What can hang from each mark:
numeba: mipu miri natat
miri: labukes natat
natat: labukes miri
tidafeb: mipu numeba
labukes: miri natat numeba

Every row comes from one small tree of marks. The marks that hang from a mark follow it in brackets, in alphabetical order. Every link used is in the known rows. Which tree was each row made from?
Known rows:
labukes[miri numeba]: [3.029,-0.392,0.285,0.308,0.820,0.604,-0.220,1.589,-1.645,-0.839,-0.267,-2.649,0.249,-2.107,0.603,-0.250,1.194,-0.465]
numeba[mipu miri[labukes] natat]: [-0.090,-1.496,1.396,2.977,1.196,-4.779,-1.898,3.251,-3.974,-0.776,-1.764,-0.629,-0.911,-4.419,-0.375,-1.768,0.817,-0.418]
tidafeb[numeba[mipu miri]]: [-0.884,-0.275,-0.477,0.670,0.412,-2.661,-0.625,1.031,-0.255,0.083,-1.276,-1.510,0.257,-6.029,-1.619,-1.919,1.056,0.116]
tidafeb[mipu numeba]: [-0.661,-0.071,-1.712,-1.315,-0.267,0.536,1.129,0.524,3.003,0.249,0.166,-1.861,1.321,-3.636,-1.515,-1.932,-0.394,-1.387]
numeba[mipu miri]: [0.925,-1.087,0.434,1.381,0.771,-3.429,-1.520,2.480,-1.219,0.186,-1.640,-1.644,-0.320,-3.659,-1.094,-1.251,1.355,0.290]
labukes[miri natat]: [2.660,-1.723,2.480,1.311,-0.738,0.789,0.434,2.704,-1.484,-2.062,-0.577,-1.507,0.079,-0.392,0.509,-0.051,0.552,0.251]
miri[labukes]: [0.420,-0.862,1.272,1.176,2.500,-0.100,0.118,1.787,-0.192,0.064,0.655,-1.955,-0.060,-1.028,1.001,-0.772,-1.907,-0.752]
labukes[miri[natat] numeba]: [3.214,-0.882,1.247,1.024,2.020,0.953,0.537,0.496,-1.416,-0.511,-1.151,-2.579,-0.126,-0.241,2.071,-1.144,0.782,-0.889]
miri[natat]: [0.830,-2.247,2.463,1.471,1.500,0.826,0.573,-0.094,0.378,0.578,-0.441,-1.957,-0.334,0.816,0.772,-1.735,-0.302,-0.473]
tidafeb[mipu numeba[miri[labukes]]]: [-0.414,2.363,-2.027,0.320,2.495,-1.733,1.056,2.254,2.224,0.491,0.035,-1.219,1.204,-5.743,0.141,-1.983,-1.574,-1.587]
tidafeb[mipu numeba[natat[labukes miri]]]: [-0.952,-1.451,0.510,1.238,-0.504,-0.410,0.271,3.068,-2.069,0.741,0.135,0.640,0.092,-6.351,-2.188,-0.263,4.225,-1.240]
tidafeb[mipu numeba[miri[labukes] natat]]: [-1.105,0.919,-1.001,1.058,1.342,-2.623,0.748,2.527,-0.242,-0.329,-0.114,-0.527,0.489,-5.855,-0.745,-2.196,0.019,-1.683]
miri[labukes[numeba] natat]: [2.111,-0.769,1.360,0.764,3.247,-0.133,0.665,-0.122,-0.926,0.724,-1.056,-2.422,-0.333,-0.507,2.246,-1.570,-2.658,-1.651]
tidafeb[mipu numeba[miri]]: [-0.335,1.304,-1.845,-0.409,0.898,-1.439,1.020,1.658,2.560,0.703,0.051,-1.512,0.856,-5.255,-1.483,-1.951,0.295,-1.190]
miri[labukes natat]: [0.629,-1.353,2.096,2.009,3.369,0.382,0.791,0.748,-0.032,0.476,-0.395,-1.956,-0.324,0.517,2.171,-1.632,-2.282,-1.142]
miri[natat[labukes[numeba[mipu]]]]: [2.540,-2.490,1.524,1.341,1.119,-0.631,-0.524,0.265,-3.312,1.205,-3.223,-2.612,-0.576,-2.894,-0.584,-1.142,1.413,-0.745]
natat[miri]: [0.536,-1.718,1.638,0.787,1.106,-0.323,-0.818,2.752,-0.438,0.651,0.776,-0.600,-0.487,-1.567,0.147,0.387,1.881,-0.517]

Write each row's tree:
[1.052,0.368,1.941,2.795,4.533,-1.581,0.766,1.711,-0.298,0.689,-0.523,-1.292,-0.685,-1.229,2.337,-1.760,-1.469,-0.828] -> numeba[miri[labukes natat]]
[1.579,-1.790,0.607,0.789,2.269,-1.788,-0.389,0.068,-1.988,0.334,-2.791,-2.261,-0.077,-1.898,1.828,-2.274,-1.914,-1.683] -> miri[labukes[numeba[mipu]] natat]
[1.597,-0.918,1.671,1.118,0.490,-2.656,-0.715,1.479,-3.436,-0.357,-0.820,-1.414,-1.379,-4.258,-1.162,-0.970,2.168,-0.360] -> labukes[numeba[miri natat]]
[-1.268,-1.645,-0.653,-0.452,-1.799,-0.412,0.707,0.708,0.453,-0.761,0.152,-1.037,0.605,-4.272,-2.386,-2.130,1.068,-1.317] -> tidafeb[mipu numeba[natat]]
[1.131,-2.032,0.724,1.269,-0.454,-4.429,-1.934,1.944,-4.468,-0.379,-2.162,-1.434,-1.217,-5.413,-1.867,-1.555,2.781,-0.442] -> labukes[numeba[mipu miri natat]]
[0.139,-2.635,1.589,2.223,-0.614,-4.359,-1.942,2.583,-3.651,-0.809,-1.701,-0.792,-1.080,-4.129,-1.870,-1.740,2.572,0.248] -> numeba[mipu miri natat]
[2.429,-2.458,1.063,0.035,-0.008,-2.505,-0.956,1.386,-3.039,-0.937,-3.057,-1.866,-0.103,-3.063,0.303,-0.949,-2.013,-1.359] -> miri[labukes[natat numeba[mipu]]]
[-1.673,-1.729,-0.430,-0.173,-1.077,-1.410,-0.045,2.338,-0.211,-0.153,0.329,0.410,0.546,-4.983,-1.670,-1.134,2.877,-1.645] -> tidafeb[mipu numeba[natat[miri]]]
[0.826,-3.079,0.756,0.805,0.147,-3.663,-1.742,1.279,-4.607,-1.023,-1.935,-1.491,-0.538,-3.892,-0.285,-1.744,-0.085,-1.338] -> miri[labukes[numeba[mipu natat]]]
[1.528,-0.557,0.880,0.150,2.903,-1.233,-0.808,2.388,-1.557,0.836,0.042,-0.981,-0.273,-3.091,1.660,0.155,-0.015,-1.537] -> natat[miri[labukes[numeba]]]
[-0.326,0.485,1.275,1.596,2.323,-0.260,1.307,-0.203,1.181,0.593,-0.081,-1.624,-0.023,-3.237,0.360,-2.348,-0.111,-0.234] -> tidafeb[numeba[miri[natat]]]
[1.562,-0.683,2.123,3.530,2.279,-2.010,-0.543,2.194,-2.901,1.317,-2.849,-1.554,-1.186,-3.441,-0.571,-1.275,2.458,0.077] -> numeba[mipu miri[natat[labukes]]]
[3.013,0.892,1.343,1.595,2.347,-0.683,0.013,2.054,-2.853,1.609,-0.835,-2.220,-1.037,-5.034,-1.026,0.449,2.533,-0.099] -> natat[labukes[numeba[miri]]]
[2.453,-1.975,2.273,-0.369,-0.265,-0.853,0.024,1.927,-2.077,0.011,-0.882,-0.602,-0.570,-2.705,0.139,0.813,1.077,-0.975] -> labukes[natat[miri] numeba]
[2.780,-1.394,1.014,0.341,-0.888,-3.867,-1.060,1.720,-2.799,-0.482,-3.186,-1.555,-0.788,-4.627,-1.340,-1.016,0.601,-0.538] -> labukes[natat numeba[mipu miri]]
[2.309,-2.137,1.484,1.155,-0.298,-0.349,-0.760,1.696,-4.350,-2.058,-0.343,-1.782,-0.421,-2.864,-0.132,-0.540,2.443,-0.414] -> labukes[miri numeba[natat]]
[-0.061,-3.922,2.761,3.009,-0.519,-2.806,-2.113,3.505,-5.740,0.210,-1.303,0.531,-1.307,-4.733,-1.937,0.391,5.261,-0.244] -> numeba[mipu natat[labukes miri]]
[-1.907,-3.330,0.676,0.641,-2.005,-1.882,-1.210,0.251,-2.378,-1.299,-1.147,-1.265,0.204,-4.895,-2.250,-2.228,1.501,-0.164] -> tidafeb[numeba[mipu natat]]
[-0.098,0.929,-1.032,0.296,1.725,-0.789,1.756,0.723,2.897,0.962,-0.956,-1.390,0.732,-3.809,-0.254,-2.730,0.180,-1.640] -> tidafeb[mipu numeba[miri[natat]]]
[0.823,-1.769,1.329,2.172,1.698,-3.031,-0.872,1.305,-1.004,0.736,-2.490,-1.433,-0.630,-2.289,0.110,-2.311,1.000,-0.318] -> numeba[mipu miri[natat]]
[-0.009,-1.690,0.900,2.666,-1.213,-0.405,-0.748,2.489,-5.544,-1.635,-1.408,-1.000,0.050,-6.110,-1.773,-0.757,4.267,0.423] -> tidafeb[numeba[mipu natat[labukes[miri]]]]
[-0.822,-3.205,1.777,2.160,0.789,-3.781,-2.181,3.499,-4.324,-0.621,-1.151,0.664,-0.681,-3.570,0.251,-0.780,1.901,-1.016] -> numeba[mipu natat[miri[labukes]]]
